Known rows, with every step that occurs
noni-dadep-sitogi-tarir-menel: [ -4   7  -8  -9  -1  12 -12  -9   4  19  10 -22 -14  23 -10   7   4 -13
  -6   1   5  20  -8  16  30  21  51  20  -3 -12   0  26   5  -8 -23 -12
   4 -14  -2  -9  -5   6]
tikik-genag: [-20 -18   5   3 -10  -2 -17  10  13   3 -13  39  15   7  -8 -17 -17   4
  -1  18   3   6  14   9   3  -6  26 -14  23  -3  -2  -1  -8   0  -9  -9
   7   3   1  -7   5  13]
genag-kubob-menel: [-39   4  -1  -5  19  -4  -4  19   5  53   9  13   2   9 -13   1   4  -7
  -4   5 -12 -20  22 -15   0  32  14   7  21 -13 -10   5 -23   2  -8  -3
 -13  -7   6  -6  -5  -3]
menel-dadep-sitogi-tarir: [ 20  30 -13 -11  -3  21  -5   3 -13   5  11 -20   3  28  -1  -8  36  -2
 -13   3   9   3  -2  15   5  25  64  -2  21 -25   5  17 -12   1 -27  -9
  11  -9   0 -26   8  -5]
genag-kubob: [-24   9   3  -8  24   7  -6  11   4  34 -10  16   0   7 -12 -12  -6  -8
   5   1  -4  -4   9 -12   9   4  35  15  22  -9  -9   2 -12   6  -7  -2
 -17  -5   6   1   2  -6]
kubob-teza: [  8   7   2   4   3   2  -4 -14   1  14   3   2 -10  -3  -8   6 -19  -2
  17   2   3 -22   9  -4 -18  -3  -3  -7  -6   2   2 -10  -8   1   1   7
 -23 -27   6   6   3  -5]
sitogi-tikik-genag-kubob-menel: [-42 -21   3  -5  17  21 -22  28   0  54  -8  44  20  15 -19 -25 -17  21
 -22  22   5   7  23  11  25  25  38  -4  20 -15  -3 -11 -31 -12 -17 -18
 -14 -14   1 -18  -6  18]
vozu-tikik: [-23   1   5  -8  14  14 -17 -12 -11  42 -10   8 -19  -9  -6  -2   7  23
   2  11  17 -17   3  -5  -7  19  -4   1   7   9   4   1  11   0  -4   0
   5 -15  -5   5  -2   1]
kubob-menel-tikik-genag-dadep-sitogi-tarir: [-41   4  -9  -1 -23  -7   0  14   0  23  29   3  21  26  -7  -1   9  10
 -29  14  -8 -11  21  10 -13  54   0 -36   2 -11   2  -3 -18 -18 -11 -14
  17 -10  -7 -24  -1  25]
liro-genag: [ 18   9   3   2   2  10 -17   7  12  -3 -17 -12   1  -1  -5  -1  -2  16
   6   2 -18  20  -7  -7 -15 -15   8   0  17   2  -1  15   3 -11  -9  -3
 -22   4   4   3  -9  23]
tikik-genag-kubob-sitogi: [-65 -10   7  -7  11   5 -16  13  19  47 -10  53  14  12 -17 -34 -29  -2
  16  14  -3  -7  22  -1  12  11  65  -4  41 -10 -10   3 -13  -1 -10 -11
 -15   0   9 -10   5   7]
menel-dadep-genag-kubob-teza: [ 14  15  -5  -2  -7   9   3   3  -4  36  -9   4   9  17  -3 -33  24   0
  -5   6  12   1  19  -4  -8  26  45   6  29 -19   0   3 -21  10 -34  -1
   0 -15   6 -20  15  -6]
noni-dadep-sitogi: [  2   3   2  -7  -2   8  -4  -3   1  11   5 -19 -12  17  -7  12   8 -17
   1  -3  -3  16  -2   8  31  35  28  35  -7  -7   2  13   1  -1 -21  -9
  16 -12  -1  -5 -10  -2]
dadep-sitogi: [ -5   6   4  -4   5   3  11  17 -12 -41  17  -9   7  23  -9  25  16  -2
 -11  -2   3  -4  -7   5  11  48  33   8   3   1  -2  14   0  -2 -10  -1
  -4   2  -3  -5   3   3]
noni-dadep: [  4  -1  -1  -5  -6   4 -12 -15  10  38  -7 -12 -17   0   0  -5  -4 -16
   9  -1  -4  18   2   4  24   3   5  29  -8  -7   2   3   2   0 -14  -8
  18 -13   1  -1 -13  -3]
menel-tikik-genag-kubob: [-46  -1   3  -8   1   7 -12  20   3  24 -19  28  21  20 -11 -45 -27   3
  -2  10  -9  11  15   4   1   2  20 -19  10   5  -1 -16 -15  -8 -11 -16
  18  -3  -2 -12   7  16]
tarir-menel-kubob-sitogi-tikik-vozu: [-30 -16  -1 -13  34  19  27   0  -6  39  11  -9  18   8  -5  -6 -14  13
  -8  -5  -5  17   1  16  28  18  42 -14   5   0 -14  20  -1 -13  -1   7
 -36   4   9  -8   1  13]
kubob-sitogi-tarir-menel: [-58   8 -12 -13  13  11  -2 -16   7  54  27  -1  -7   9  -4 -23 -20   4
  20  -5   6 -13  -2   9   4   5  61 -21  13  -5  -5  21  15 -19   6  -6
 -36  -2   6 -13   2   4]
tarir-menel-liro: [ -5 -21  -9   1  19 -14   6   4   1 -18  18 -17  -2   7   4 -24   1  12
 -36 -10  -1  12  15  20   5 -29  16 -20  -1  14  -4   4   4  -1  -3   3
 -19  -9   9  -2   0  22]
tikik-vozu: [-23  18   4  -1  24  13   6 -12  -8  22 -12  -1  19  -5   7   4  -6  25
 -25  11   7  18 -15  -2 -10 -25  -9  18   0  -8   5  11   1  -9  -5   1
   1  11  -5   0   3  -3]
dadep-sitogi-tarir: [ -4  18  -8  -7   4   9  -3   6 -10 -28  17  -8   5  31 -12  23  12   3
 -16   4  12   1 -16  10   7  30  54   0   8  -8   1  28   4  -8 -12 -11
 -13   2  -7  -8   6   7]
sitogi-tikik-genag-dadep: [-14 -13   2   0  -3  26 -13   7  -2  29  -7  33  22  13 -12 -28  -7  26
 -29  18  13  14  16  22  26  22  38 -16  11 -20   2 -19 -19 -13 -12 -14
 -13 -21  -1 -19   1  23]
noni-dadep-sitogi-tarir-menel-tikik-genag: [-17   2  -7 -10  -5  13 -17  -3   5  22   4 -11  -6  29 -12 -10  -5 -10
  -6   5   2  26  -2  20  29  20  54   9  -1  -8   0  20   2 -11 -26 -18
  15 -14  -4 -14  -3  14]
vozu-tikik-genag-dadep-sitogi-tarir-menel: [-36   2   1  -6  -2  19 -22 -14  -3  37  -3  22  -6  11 -15 -15  11  32
 -17  26  27 -14  12  14  -2  32  49 -27  30  -6  -1   8   8  -6 -14  -5
  -6 -24  -4 -10  12  23]
tarir-menel-dadep-sitogi: [  8   2  -9  -5   4  10   8  14  -7   0  22 -27  -1  19  -1 -17  26  -1
 -13  -4   5   0  12  21   6  20  55 -23  13 -10  -9  11  -7  -1 -20   7
  -6 -11   8 -23  12   8]
tarir-genag-kubob-menel-dadep-sitogi: [-28  15  -2   5  31   1   3  34  15  38  20  16   4  35  -2 -27   4  -8
 -23  18  11 -13  31  -5  -7  53  34  -7  19 -22  -7  16  -4   2 -20  -5
 -27 -16   7 -21   7 -11]
liro-genag-dadep-sitogi-tikik: [ 25  22   3   2  -7  24  -3   3   3 -13  -3 -20  11  16 -10   3  21  25
 -20   3 -12  20  -4   6  -2  30  41  -5  19 -16   0   9  -1 -17 -14  -4
 -33 -15   1 -10  -3  34]

Rows
[  7  35  -4  -1  -2  25  -3  -6   3  -9  -2 -31  17  19  -6  -6  14  31
 -26   5  -9  28 -13   9 -15   8  44 -19  18 -15   0  21   6 -24 -16  -3
 -32  -9  -1 -12   6  38]	liro-genag-dadep-sitogi-tarir-menel-tikik-vozu
[  2  -5  -9  -2   0   5   8  12  -1  24   6  -9   5  15  -2 -36  22   3
 -15   0  13   7  18  12   2  11  52 -19  24 -10 -11  11  -7   2 -27   7
 -13  -9   9 -22  17   9]	tarir-menel-dadep-genag-kubob
[ 10  -1 -11  -3   2   8   2   6  -2  20  13 -22  -4   8   4 -29  18   0
  -9  -4   5   2  14  19   2  -4  37 -26  13  -9  -8   4  -6   0 -15   8
  -5 -12   9 -21  11   6]	tarir-menel-dadep
[-27 -16  -1   5  -1 -22  13  17   3  12   3  23  21  20  -8 -13  13  11
 -33   8   8   5  22 -13  -7  39  10  13  21   2  -3  13 -11   3 -25  -6
 -15   4   1  -6   4  14]	dadep-genag-kubob-menel-liro
[  1  27   1   0  -5  24  22 -10 -14  -8  16 -14  21  21  -6   7  30  22
 -44   6  13   5  -1  17  16  57  42  -3   3 -30   3  -3  -5 -11  -9  -1
 -19 -23  -5 -18   9  14]	genag-dadep-sitogi-tikik-vozu
[-36 -11   8  -6   6  12 -29  -5  -2  45 -20  35  -7  -4 -12 -16  -4  27
   1  24  19 -12  14   1  -4  15  14  -8  23   7   2   0   4   0 -10  -6
  10 -13  -4   0   2  11]	vozu-tikik-genag
[ 11  12  -5  -3  -8   8   4   9  -4  31 -10   4  12  18   1 -35  31   1
 -10   5  11   8  17  -1  -3  28  47   9  32 -20   0   6 -17  10 -35  -3
   8  -5   4 -23  14  -5]	menel-dadep-genag-kubob
[  6  -2  -9  -6   9  19   4  18 -12  10  20 -21   1  21  -4 -21  24   6
 -20  -2   9   4  12  25  14  24  59 -22  12 -12  -8   7 -11  -6 -22   3
 -10 -16   7 -27  10  10]	tarir-menel-dadep-sitogi-tikik
[-24 -10   5 -19  26  21  29  -2  -7  44   1   3  22   9  -8   7 -17   3
  11  -7 -15  15  -3   5  42  49  35   8   6  -3  -7  14  -8  -7   4  -3
 -25   8   7  -3 -11   2]	menel-kubob-sitogi-tikik
[-34   6   2  -7  -4  18 -24 -16  -4  37  -9  25  -3  10 -15 -11  11  30
 -15  26  26 -13   9   9  -2  35  44 -18  29  -8   3   5   7  -4 -13  -8
  -1 -22  -7  -9   9  18]	vozu-tikik-genag-dadep-sitogi-tarir
[ -9  -5  -6   3   5 -14   3  14  -1   2  34 -17  12  18  -1   9  25  27
 -55   1 -19   3  23   8  -6  38  -8  -9   6  -5   6   4 -19 -13 -11 -12
 -12 -16   3 -12 -21  33]	kubob-menel-liro-genag-dadep-sitogi-tikik
[ 16  29   4   2   1  29  -1  -1   0  -6  -8 -21  18  13  -8   4  19  34
 -27   7  -9  26 -10   5  -6  24  37   1  19 -19   2  13  -1 -20 -16  -3
 -34 -10   0 -10  -2  31]	liro-genag-dadep-sitogi-tikik-vozu
[  6  24 -13   0 -12   6  18 -18  -4 -29  29 -25   9  29  -3   0  33  12
 -47  -1  11   3   2  23   8  31  62 -23  10 -22   1  10   6  -6  -6  -2
 -25 -24  -1 -14  13  23]	genag-dadep-sitogi-tarir-menel-liro
[-15  -4  -5   3 -17  -1  -2  -3  10 -21  10  19  21  29  -9 -21   6  14
 -39  16  11   9  17  27   9  15  69 -31  30 -16  -2   6  -4  -4 -15 -10
 -13 -16   1 -17  15  33]	tikik-genag-dadep-sitogi-tarir-menel-liro
[ -3   5 -10  -1 -12  -6   2  11  -2  44  28 -14   2   7   5   3  33  -1
 -14   5 -10 -19  26   3 -13  42 -11 -12  10 -20   2   1 -26  -2 -14  -2
  21 -11   3 -24  -8  -2]	kubob-menel-dadep
[ -5 -14  -7  -1  29  -8  -3  11   8  -7   7 -16  -2  10  -2 -29  -2  16
 -31  -9 -12  21  15  12   1 -36  30 -15  16  13  -7  13   2  -5 -10   0
 -35  -9  13   0  -2  31]	tarir-menel-liro-genag-kubob
[-19   7  -7  -8  37  -3 -16  -1  11   8  -3  -5   2  13  -2 -31 -10  21
 -26  -8 -19  25   6   0   0 -40  38  10  26   8   5  18   1  -6  -9 -18
 -34  -5  10   6 -14  25]	menel-liro-genag-kubob-sitogi-tarir
[-27  22   0 -10  24  21 -24   5  17  46 -15   2  -1   7 -15 -19 -16  11
  21   2 -19   9  -4 -14  -8  -8  58   7  40  -7  -7  26   1 -15 -10  -9
 -46   1   9  -1  -7  17]	liro-genag-kubob-sitogi-tarir
[-11  15  -5  -8  11  14 -15  -2  10  32   4  -8 -12  31 -10  -4  -3 -17
  -7   7   8  19  -2   8  29  29  57  28   2 -18   0  28   6  -4 -26 -16
  -3 -17  -1  -9  -5  -3]	noni-dadep-sitogi-tarir-genag-kubob
[ -8  10   3  -2  15   8 -20  19  15  34 -11  -2   3   5 -14   0   0  10
   4   6 -27   7   8 -16 -17   6  19   6  31  -7  -7  18 -14 -10 -14  -4
 -30  -1   7  -2 -13  20]	liro-genag-kubob-menel
[ 25  31  -3   2 -12  18  -7  -7   8 -16  -2 -25   8  17  -8   5  21  21
 -15   5 -10  17 -10   4 -11  17  47 -11  24 -18   0  21   6 -15 -12  -4
 -33 -11   0  -7   2  32]	liro-genag-dadep-sitogi-tarir
[-50  -4   6 -10  15  15 -32   3  -1  79 -15  35  -6   2 -15 -24   7  22
  -2  26  14 -21  27  -3  -7  32  30  -6  39  -5  -1   0 -13   3 -21  -8
  11 -20   1 -10   1   7]	vozu-tikik-genag-kubob-menel-dadep
[-66  -5  11 -13  22  18 -28  -3   2  75 -18  43  -8  -1 -19 -27 -12  22
  13  21  15 -21  20  -6   1  26  40  -2  36   4  -3   2   1  -1 -11  -8
  -4 -14   2  -2   2   6]	vozu-tikik-genag-kubob-sitogi
[-33   1   8  -5  -3  17 -16 -12  -5  31  -8  25  -2   6 -14 -10  14  29
 -12  23  21 -16  15   7  -1  43  33 -13  27  -4   2  -2   5  -1 -12  -4
   4 -23  -5  -7   8  16]	vozu-tikik-genag-dadep-sitogi
[ -4  17   0  12  10  11  17  11   9  -5  21   7  11  35   2 -24  10   8
 -41  16  25   1  18  13   5  59  38 -20   0 -25  -1   5  12  -7 -10  -2
 -37 -27   0 -21  14   4]	tarir-genag-dadep-sitogi-tikik
[-11   9  -4  -9   2  19   4  10  -7  56  -4   7  14  20  -3 -45  23   8
  -7   4  12   6  18   0   9  41  62   8  31 -21   0   3 -20   2 -34  -8
  -3  -9   6 -28   9  -5]	menel-dadep-genag-kubob-sitogi-tikik
[-12   4  -1   2 -26   6  -6  -4  10 -12   3  26  22  25 -12  -9   6   9
 -21  20  11   2  11  20   7  28  65 -24  30 -23  -1   5  -6  -4 -12 -10
  -6 -13  -2 -17  15  24]	tikik-genag-dadep-sitogi-tarir
[-37  -1  -2  -7   6  12 -21 -15  -3  28  -1  19  -4  13 -12 -21  12  36
 -32  22  25  -6  15  18   1  20  46 -23  28  -1   2   7   8  -4 -15  -8
  -7 -26  -3  -8   9  27]	vozu-tikik-genag-dadep-sitogi-tarir-menel-liro
[-20   2  -4 -19  18  12  24 -16   0  40   3  -1  17  12  -6  12 -16  -4
  17  -6 -14  13 -11   4  29  29  45  -1  13  -5  -6  30   1  -5   7  -4
 -25  13   5   0  -5   2]	menel-kubob-sitogi-tarir
[ -1  11  -6  -9  -4  13 -14 -11   3  20   5 -18 -13  22  -9  10   4 -13
  -3   3   4  21 -10  11  30  23  44  29  -4 -13   4  24   4  -6 -22 -15
  11 -12  -4  -7  -9   1]	noni-dadep-sitogi-tarir
[  9  32  -9   0 -22  12  16 -19  -5 -21  22 -18  10  25  -6  10  33   7
 -30   3  12  -3  -4  15   6  47  56 -16  11 -30   2   8   4  -6  -5  -1
 -18 -20  -5 -15  15  15]	genag-dadep-sitogi-tarir
[  9  19  -1   0 -13  20  20  -6 -12 -15  20 -13  15  22  -8   6  32  14
 -36   1  10  -1   4  18  18  64  47 -10   3 -27   1  -8  -6  -8  -7  -1
 -18 -26  -3 -18   9  15]	genag-dadep-sitogi-tikik
[-20  12 -21  -5 -11  12 -15 -11   5  22   7  -2   8  22  -6 -33 -10  13
 -21  11  14  13  -2  25  -3 -21  51 -48   9 -12  -2  13   5 -18  -6 -12
 -16 -12  -5 -17  16  28]	sitogi-tarir-menel-tikik-genag-dadep
[-57  15 -10 -13  11  12  -4 -19   6  53  20   4  -4   7  -4 -16 -20   2
  23  -3   4 -13  -5   2   3   8  52  -9  13  -7   0  18  12 -17   7 -10
 -27   1   3  -9  -2  -3]	kubob-sitogi-tarir
[-56 -10   8  -8  17  11 -31   4   1  70 -15  41  -6   0 -17 -16  -2  24
  -1  27  13 -22  25  -6  -5  30  20  -6  33   1  -3   2  -8   1 -14  -8
   4 -16  -1  -4   0  10]	vozu-tikik-genag-kubob-menel
[-28  -9  -7  -7   3  -2  -5 -13  14  56  -3   1  -6  19  -6 -33  -7  -5
 -10  -1   8  27  10   3  25  10  50  28  12  -4  -2  22   5  -3 -29 -14
 -11 -11   5  -7  -4   9]	noni-dadep-genag-kubob-sitogi-tarir-menel-liro
[ -3  13  -6  -5   4  12 -13  -6   9  21   8 -13 -13  28  -6   1   0 -15
  -8   7   9  20  -5  11  27  28  46  24  -4 -15   3  27   9  -6 -23 -16
   3 -15  -3  -9  -5  -1]	noni-dadep-sitogi-tarir-genag
